Each row comes from the steps of one walk. Every step used is in the known rows, and no mark comes twice. Write the walk behind each row, first mark first.
In the rows, 128 means zero.
Known rows
namif-gupoz-gobet-fave: [108 148 136 166  81  75 129 147 104 117 131  84 116 162  96 173 142 189
 137 168 201 119 119 130 127 131 168 139 134 179 119 131 143 140  75 177
 128 140 106 117 174 128  81 123 152 167 134 143 165 136 119 146 124 131
 118 152 127 153 113 107]
gupoz-gobet-fubuloz: [137 145 135 102 122 100 126 105 116 125 112 154 140 140  96 148 122 162
 187 154 123 142 155 128 106 141 179  98 162 156  80  85 146 160  88 181
 149 152 114 149  68 155 133 125 141 176 162 150 112 132  96 141 129 130
 143 131 162 123  87 103]
bofop-fubuloz-kefa-fave-fosos: [104  89 176 226 123  83 153 131 165 124 167 139 147  86 188 158 152  95
 161  98 153 131 155 137 156 191 174  79 123 137 189 173  11 171 135 157
 125 143  88 116  96 157 135 104 165 162  95 169 114 160 130 173 147 157
 133 190 177 145 131 108]
bofop-fubuloz-kefa: [125 102 185 177 150  83 135 102 156 155 185 161 150 119 157 184 146 113
 180 127 112 167 129 172 146 182 184 116 100 150 179 140  62 178  96 136
  90 125  59 120  67 163 139 129 140 175 153 147 162 165 123 167 160 140
 127 168 195 124  93  74]
fubuloz-namif: [134 151 182 123 140 115 108 146 125 142 184 164 168 128 119 116 131 127
 124 141 159 150 132 201 127 159 162 100 124 164 152 122 113 170 117 145
  80 136  61 123 114 143 126 181 145 174 121 134 158 133 136 136 154 125
 111 154 193 118 105 107]
bofop-fubuloz-namif-gupoz-fosos-fave: [135 176 165  82 119 113 119 116 163 142 166 159 178 112 155 192 102 126
 129 150 161 121 136 210 139 118 157 137  85 190 155 123  63 121 129 155
  85 115 103  60 186  95  82 131  90 164  84 124 167 137 130 187 153  98
 105 179 165 109 124  92]
namif-gupoz-fosos-fave-gobet: [ 95 159 140  67  70  84 113 135 113 103 120 133 132 149 163 183 104 179
 141 134 140  95 112 135 123  77 122 150 139 157 123 128  84 115 152 152
 128 107 111 102 176  94  98  62 118 128 122 151 143  99 146 160 100  94
 124 190 104  88 169 101]
kefa-fave-gobet: [102 117 158 144  91  80 101 145 124 109 159 129 129 167 167 127 124 145
 185 107 167 130 131 102 112 151 180  89 162 128 131 150  91 175 135 161
 139 120  91 134 112 142 139  96 155 140 116 145 123 133 136 150 106 150
 111 173 157 142 162 110]
fubuloz-kefa: [119 129 183 163 130  93 126 138 115 151 160 152 152 124 145 162 138 130
 141 136 125 169 120 162 151 170 156 128 118 130 170 138  87 172 104 144
  95 127  57 144  87 146 136 129 150 182 161 153 149 144 161 147 135 140
 122 165 181 135 104  82]
bofop-fubuloz-namif-gupoz-gobet: [144 177 160 122 140 111 127 115 163 146 162 130 147 162 114 182 146 145
 144 158 150 149 146 167 118 151 222 100  81 177 111 112  94 166  84 131
  85 122  89  71 147 158 104 139 117 175 112 117 166 150 103 165 199 142
 103 156 190 124  70 122]
namif-gupoz-gobet: [110 163 148 128 115  93 130 119  99 123 119 133 135 169  94 173 129 175
 141 154 150 116 124 114 123 117 188 128 132 166 105 109 145 157  91 152
 113 130  90 109 145 141 116 112 134 162 139 141 146 137 131 129 150 147
 108 156 144 114 111 103]
kefa-fave-gobet-fubuloz-namif-gupoz: [122 192 132 131  86 143 101 172 158  73 133 147 175 169 138 160 159  99
 178 118 166 153 177 158 110 151 190  62 122 138  69 122  81 127  88 138
 115 128 119 128 146 135 143 135 134 152 115 128 117 125  95 150 135 113
  68 178 170 120 136 150]
gupoz-namif: [144 131 179 119 135 113  98 140  76 150 149 169 142 120 111 129  92 186
 156 161 128 130 136 179 152 128 168 116 122 143 167 146 133 170 141 160
 101 149  85 102 101 122 107 148 140 168 120 147 175 125 133 122 131 142
 125 135 141 116  87  96]
namif-gupoz: [105 159 183 137 130  90 133 138 126 111 149 161 150 152 108 165 131 154
 148 149 157 125 123 161 128 126 172 121 140 144 133 121 112 152 108 153
  71 134  69 114 145 121 120 127 158 166 152 135 153 138 142 124 160 134
  94 172 163 124 128 119]
kefa-fave-fosos-gupoz-namif: [136 151 138 148 102  70 108 139 101 109 118 128 131  96 106 103  67 144
 136 144 199  62 153 108 147 103 161  85 158 127 172 168  97 147 182 188
 132 158 149  59 141  95 101 119 175 122  91 202 113 130 136 130 134 167
 126 144 114 137 132 150]
fosos-fave-gobet: [103 110 148  84 105  82  86 111 119 118 160 146 131 167 154 142  91 183
 167 132 134 149 118 132 108 118 140 106 165 123 149 146 102 148 149 150
 145 116  90 120 107 115 114  75 148 120 135 151 133 127 123 148  96 123
 122 158 140 102 160  68]
fosos-fave-gobet-fubuloz-namif-gupoz: [109 185 120  63 101 142  91 143 154  78 158 154 166 181 137 180 124 134
 158 149 136 164 183 193 103 120 152  95 126 136 108 125  96 104  96 128
 120 121 117 116 138 113 113 114 137 148 146 114 127 130  84 164 130  92
  84 169 161  89 144 102]
namif-gupoz-fosos-fave: [109 161 171  83  93  88 127 126 100 120 120 145 157 122 135 181  92 167
 129 154 163  83 114 162 155  86 125 173 139 189 157 116 103 108 144 178
 111 138 101 101 189  76 100 100 122 158  98 154 152 107 162 157 104 109
 123 178 117 102 148 100]
fave-gobet-fubuloz: [104 146 138  90 123  93 102 123 132 104 135 176 130 138 138 148 151 145
 209 140 114 148 163 138  98 148 172  85 165 116  92 117 122 146 110 150
 136 136 103 152  71 140 166 111 157 155 180 142 104 126  84 142 117 102
 129 145 159 115 127 112]
fosos-fave-gobet-fubuloz-namif: [131 153 126  63 109 139  67 133 143 107 173 161 171 149 135 143 119 133
 171 136 128 163 170 191  95 131 143  77 153 146 127 136 107 131 119 134
 145 120 108 140  97 128 134 123 136 143 129 133 115 125  88 150 108  82
 102 141 168  89 108  90]
fosos-fave-gobet-gupoz: [144 139 118  93 105 105  97 116 110 118 134 149 118 181 144 156 110 168
 175 124 164 131 101 138 105 128 146  97 165  92 167 180  80 123 151 164
 152 118 109 166 111 104 121  81 143 123 142 155 172 110 150 143  71 110
 119 134 109 127 136  89]
gupoz-fosos-fave: [121 129 166  71 103  83 115 109 101 143 144 153 160 100 157 144  82 168
 144 143 161  99 109 167 151 100 110 151 166 187 177 130  99 134 166 184
 135 144  92 112 141  99 107 107 129 151 110 163 146 110 158 162  93 107
 146 164 125 113 131  73]
kefa-fave-fosos: [104 108 170 178 105  84 126 147 124 109 148 145 139 105 142 106 125 136
 121 119 197  85 136 114 149 150 152  88 176 142 172 156  76 172 164 186
 124 150  99 112 112 138 140 120 185 146  95 175 100 126 154 131 119 149
 126 180 151 147 157 127]
kefa-fave: [117 124 179 163 101  94 105 132 120 142 154 135 154 137 147 120 112 146
 168 120 189 113 120 135 154 161 164  91 155 157 154 130 100 183 127 172
 128 147  89 132 113 152 135 133 156 160 106 147 133 127 151 136 114 166
 113 157 179 156 133 103]
gobet-gupoz: [148 140 147 127 134 112 126 126 109 140 141 175 130 143 114 147 130 149
 149 134 181 132  88 166 130 158 170 100 125 129 171 149 118 157 131 173
 100 145  88 172 106 107 142 148 159 162 156 155 182 124 160 129 120 129
 129 117 129 152 106 124]
fave-fosos-gupoz-gobet-fubuloz-bofop: [118 183  60  97 168  54 155 119 145 119  69 163 165 119  87 128 124 139
 167 182 130  95 165  72  98 134 189  83 156 138  86 110 125 128  97 155
 150 165 139 115 123 125 158  91 176 142 166 192  53 140  85 148 175 146
 168 106 149  89  86 155]
fosos-gupoz-gobet: [128 178 128 103 135  68 114 110 122 136 121 108 129 157  91 134  96 165
 160 161 172 105 120  86  95 113 187 124 170 146 124 111 145 177 135 154
 144 144 108  81 131 119 119 113 155 136 162 183 131 140 123 138 143 156
 134 124 147 111 101 114]
fubuloz-namif-gupoz: [112 187 179 120 136 134 120 166 131 113 167 164 172 162 108 161 146 132
 107 142 165 133 137 200 136 137 169 110 105 165 144 115 115 151 103 132
  60 129  68 102 159 126 114 171 131 176 136 121 160 137 155 130 168 126
  76 177 186 119 121 130]
fave-gobet: [104 127 161 103 116  79  99 128 127 112 153 156 126 161 150 132 130 158
 164 131 123 146 138 136 116 142 172 113 147 126 120 136 110 179 140 147
 111 117  81 135  91 134 148 106 163 146 157 143 140 122 133 138 121 122
 122 161 163 129 135 107]

Which walk is each row?
[102 137 140 132  91 109 100 132 134  97 130 154 130 161 157 138 147 127
 227 111 147 138 164 107 112 167 176  73 179 120  88 117 100 148 110 160
 163 142 118 152  84 151 167  98 169 144 139 150 103 120  93 150 110 127
 119 171 166 134 144 108]	kefa-fave-gobet-fubuloz
[164 125 115  96  88 122  81 129  78 126 132 150 120 163 133 144  75 202
 173 143 132 135 110 176 124 104 150 102 128  97 187 197  99 128 155 169
 153 123 130 130 105  80  85  84 145 127 124 158 182 112 151 133  76 100
 135 111  85 120 117  83]	fosos-fave-gobet-gupoz-namif
[113 165 179 103 108  85 139 142 114 115 125 164 149 121 135 174 126 157
 131 152 155  93 114 151 147 107 156 167 111 180 135 101 101 137 132 176
  83 132  89  98 183 100 131 125 129 165 140 147 156 112 155 144 144 111
 124 182 131 114 137 136]	namif-gupoz-fosos
[134 210 155  77 108 144 139 161 128 110 120 180 189 100 114 182 155 102
 142 142 154 116 153 217 139 125 160 121 101 182 106  77  99 108  90 162
  83 138 121 109 160 103 126 176 123 185 133 129 137 106 104 155 168  82
 111 169 154 107 114 143]	gobet-fubuloz-namif-gupoz-fosos
[171 131 119 195  85 134 113 159  79 129 120 135 124 157 162 153 138 128
 177 108 145 145 121 150 160 183 165 103  95  94 175 222  64 151 117 154
 158 116 121 162 103 123 121 100 143 153 107 164 177 129 153 151  96 128
 111 156 120 150 108 116]	fubuloz-kefa-fave-gobet-gupoz-namif
[125 168 182 130 143 115 120 129 173 135 184 185 158 150 135 175 141 116
 151 156 154 148 153 207 125 167 207  86  77 164 153 118  75 153  96 133
  49 122  68  86 147 136 118 177 127 175 127 117 175 151 116 166 197 133
  84 164 199 125  98 127]	bofop-fubuloz-namif-gupoz
[114 124 115  46  89 105  95 105 115 118 115 157 147 110 162 167 106 161
 192 134 113 121 148 156 106  98 117 123 176 156 108 118  97 109 148 180
 172 132 133 137  99 100 128  70 135 135 135 151 105  98  94 177  72  68
 148 154 119  95 144  88]	gupoz-fosos-fave-gobet-fubuloz
[127 156 121  31  94 127  96 123 125 117 133 170 173 116 166 147 106 126
 171 129 130 152 156 194 108 116 124 104 152 155 106 127  90 105 140 157
 154 118 134 122 123  98 115 125 106 148 112 129 115 105  94 178 106  62
 137 163 139  94 131 105]	gupoz-fosos-fave-gobet-fubuloz-namif
[122 149 122 154 104  48  99 152  93 109 127 122 114  73  95 121  91 181
 100 173 193  83 143 148 150 103 128 116 153 128 198 179 122 129 165 199
 123 164 146  69 152  63  85 160 195 132 133 211 140 132 105 133 128 125
 138 122  89 134 114 136]	gobet-fave-fosos-gupoz-namif
[142 140 186 121 156 107 113 125 173 165 196 185 163 130 137 148 126 121
 152 146 142 169 138 200 119 185 192  86 101 165 159 134  79 178 105 136
  69 133  72  97  99 147 129 170 127 172 119 117 180 153 117 169 182 134
 115 140 209 135  93 104]	bofop-fubuloz-namif
[150 172 121 100 135 145 112 136 127 134 140 145 160 150  91 138 146 126
 170 145 139 160 168 175 102 153 188  88 129 159  90 108 147 154  72 150
 131 137 115 130  81 162 135 163 128 173 129 131 123 128  96 146 146 121
 131 135 168 115  77 109]	gupoz-gobet-fubuloz-namif
[103 163 144 158 109  51 130 139 136  94 135 121 144 110 132 109 102 120
 125 115 218  64 144  83 123 115 154  92 190 133 161 154  74 167 175 176
 134 162 115  82 149 103 132 112 183 126 124 207 100 130 141 143 127 164
 123 161 150 140 156 151]	kefa-fave-fosos-gupoz
[140 149 128 157 118 100 131 138 163 135 164 113 134 146 117 181 152 151
 144 159 194 150 138 180 119 167 189  99  92 193 124 138 100 152  68 174
  92 124 108  75 186 150  82 157 119 187 101 120 180 153 104 175 167 126
 107 139 169 143  83 118]	bofop-fubuloz-namif-gupoz-gobet-fave
[120 179 128 150 111 129 151 121 118  98  99 135 158 160 100 211 166 124
 173 141 108 145 161 139 133 145 177 125 108 161  89 114 116 121  43 146
 131 141 103 147 109 155 139 111 137 185 161 141 123 150 101 139 159 128
 116 186 154 107  88 112]	namif-gupoz-gobet-fubuloz-kefa
[106 129 120  76  87 114 118 117 111 120 115 153 173 108 180 184 129 127
 192 118  85 142 149 162 126 125 106 146 146 150 133 141  64  97 119 154
 174 118 124 159  93 111 132  70 129 149 145 152 103 121 105 180  83  67
 158 189 131  87 137  80]	gupoz-fosos-fave-gobet-fubuloz-kefa
[ 94 142 113 183  87  62 145 152 109  87 112  93 110 121 104 165 158 182
 101 157 209  83 135 128 128 118 140 125 149 164 123 149 118 139 108 193
 128 147 111 107 176 120  95 118 168 158 120 170 125 139 102 135 129 120
 138 167 101 159 138 144]	namif-gupoz-gobet-fave-fosos
[136 130 119 205  91 116 129 158 110 112 137 131 133 170 172 169 155 115
 173  92 174 146 108 113 142 190 166  96 114 102 173 197  44 152 118 151
 148 114  98 194 106 137 151  84 148 153 121 161 163 138 168 157  93 127
 122 173 151 168 133 119]	fubuloz-kefa-fave-gobet-gupoz
[121 185 161  68  98 120 114 150 123 125 157 147 191 124 139 170 103 136
 101 148 175 112 113 214 154  95 126 145 108 195 156 124  95 117 133 156
  95 123  96  87 206  88  86 132 104 168  85 137 161 107 159 159 128  90
 103 192 144  99 145 110]	fubuloz-namif-gupoz-fosos-fave
[126 182  99 164 104 106 137 113 133 119 100  88 167 135 114 169 121  95
 199 122 160 125 161  73 129 150 174 106 162 142 100 129  95 141  83 161
 183 160 130 121 100 151 137  96 159 149 136 181  90 163 106 166 114 156
 123 151 165 126  91 115]	fosos-gupoz-gobet-fubuloz-kefa-fave
[106 125 141  60  85  71  94 114 101 124 132 141 130 127 181 141  90 178
 166 125 138 101 112 136 115  95 108 137 164 146 146 151  80 136 176 164
 151 111 115 115 131 104 115  70 125 126 113 158 129 107 144 164  82  90
 157 170 113 105 161  86]	gupoz-fosos-fave-gobet
[100  92 157 189 106  61 126 145 111 113 157 125 124  82 132 133 147 150
 106 137 207 111 127 157 135 140 111 109 165 146 181 168 105 158 130 192
 100 159  96 125 133 113 104 154 180 169 122 184 132 137 128 134 116 116
 147 156 130 160 150 119]	gobet-fave-fosos
[125 202 145  47  90 144 113 144 134 109 132 163 200 114 119 186 118 109
 141 150 152 113 152 223 141  94 127 121 130 199 121  92  94  85 107 164
 108 142 122 105 170  89  97 145 103 164 107 130 130 103 119 166 131  69
  99 166 148  89 120 115]	gobet-fubuloz-namif-gupoz-fosos-fave
[110 124 138 129 120 111 120 132 125 113 134 172 145 136 157 171 166 118
 200 118  79 183 159 146 108 171 164 104 126 113 110 141  81 139  88 131
 139 124  98 167  60 148 164 110 155 162 190 145 111 140  88 160 127  96
 137 168 171 109 113  92]	fave-gobet-fubuloz-kefa
[105 125 112 128 138 103 112 151 160 109 106 167 167 160 147 134 145 131
 236 140 132 143 156 107 110 186 204  43 135 124  80 118  93 153  89 150
 148 134 115 162  95 153 178  85 175 156 135 133  77 127 114 160 116 133
 127 129 184 118 121 115]	kefa-fave-gobet-fubuloz-bofop
[136 104 134 162 107  67 126 144  95 145 133 104 124 145 112 140 138 193
 154 160 183 128 114 138 129 147 148 117 159 170 137 145 152 161  99 185
 135 138 104 130 132 139 108 129 150 173 123 162 155 145 119 146 107 128
 147 130 139 161 103  86]	gupoz-gobet-fave
[143 142 122 108 116  96 122 138 113 113 140 171 115 161 139 147 140 162
 158 120 161 142 111 149  98 156 177  98 133 100 141 156  91 156 144 149
 126 125 102 171  96 108 147 113 152 146 174 151 173 116 144 135 115 101
 133 128 123 142 124 117]	fave-gobet-gupoz
[102 163 105 193 103  76 149 132 127 104 114  78 139 130 131 133 125 116
 129 124 185  80 145  52 128 129 156 119 157 140 154 175  76 157 134 165
 171 156 122  92 142 138 129  82 163 145 118 205  97 155 138 153 129 167
 134 182 140 132 124 137]	fubuloz-kefa-fave-fosos-gupoz-gobet
[116 178  87 136 129  89 155 109 125 100  93 129 139  99 106 157 136 111
 150 145 127 113 174  92 101 127 150 122 162 126 110 139 104 129 105 162
 168 163 140 111  94 132 146 109 166 150 175 206  70 150  82 150 160 130
 144 151 140 105 103 141]	fave-fosos-gupoz-gobet-fubuloz-kefa
[185 135 145 128 125 125 108 127  65 146 127 185 119 125 103 136 100 167
 163 159 157 127 105 189 144 140 181 115 115 120 190 170 125 149 128 174
 107 135 110 137  92  99 107 158 154 154 131 157 203 114 157 121 119 128
 135 105 110 147  80 115]	gobet-gupoz-namif
[138 122 125 188 103 105 132 129 156 121 149 140 118 164 190 181 159 106
 213  96 154 158 119 126 132 219 200  85 101 101 165 187   4 153 115 148
 146 106 103 169  90 144 152  83 141 152 127 154 178 147 150 183 116 138
 139 154 160 166 111 110]	bofop-fubuloz-kefa-fave-gobet-gupoz
[126 192 144 115 126 129 125 145 125 116 138 135 155 174  96 167 147 150
 108 153 172 134 139 164 120 128 190 117  99 169 111 116 132 155  86 131
  96 119  93  98 162 144 103 155 117 169 118 122 165 143 123 134 175 135
  91 163 174 115 102 131]	fubuloz-namif-gupoz-gobet
[136 159 117 134 112  45 106 131 111 130 129  85 116 146  97 137 108 185
 147 163 215 106 107 101 117 131 158 129 176 172 128 140 149 155 108 200
 147 164 120  95 157 114 100 119 167 149 157 198 154 144 117 148 108 143
 134 110 135 136 102 109]	fosos-gupoz-gobet-fave
[121 212  90  88 137 105 118 125 137  99 103 140 160 110  86 133 123 106
 121 142 162 103 193 117  77 113 172  80 157 155  93 129 125 131 120 163
 145 178 153  90 119 112 137 159 155 142 144 180  74 139  72 150 169 124
 138 134 146  97  98 162]	fave-fosos-gupoz-gobet-fubuloz-namif
[105 106 162 189 109  88 119 120 174 133 170 124 133 151 198 170 149 116
 214 101 121 165 134 118 124 201 190  84 112 128 147 169  20 172 118 134
 141 107  82 129  73 173 147  79 140 151 120 144 146 161 128 183 132 146
 127 190 193 134 134  81]	bofop-fubuloz-kefa-fave-gobet
[114 179  91  91 120  72 125 106 129  94  89 127 136 116  83 132 114 132
 146 153 142  97 175  85  90 101 182  93 193 134  97 107 144 133 130 178
 162 174 147  90 117 113 135 108 167 133 171 202  74 122  76 140 144 129
 143 126 121 100 100 158]	fave-fosos-gupoz-gobet-fubuloz
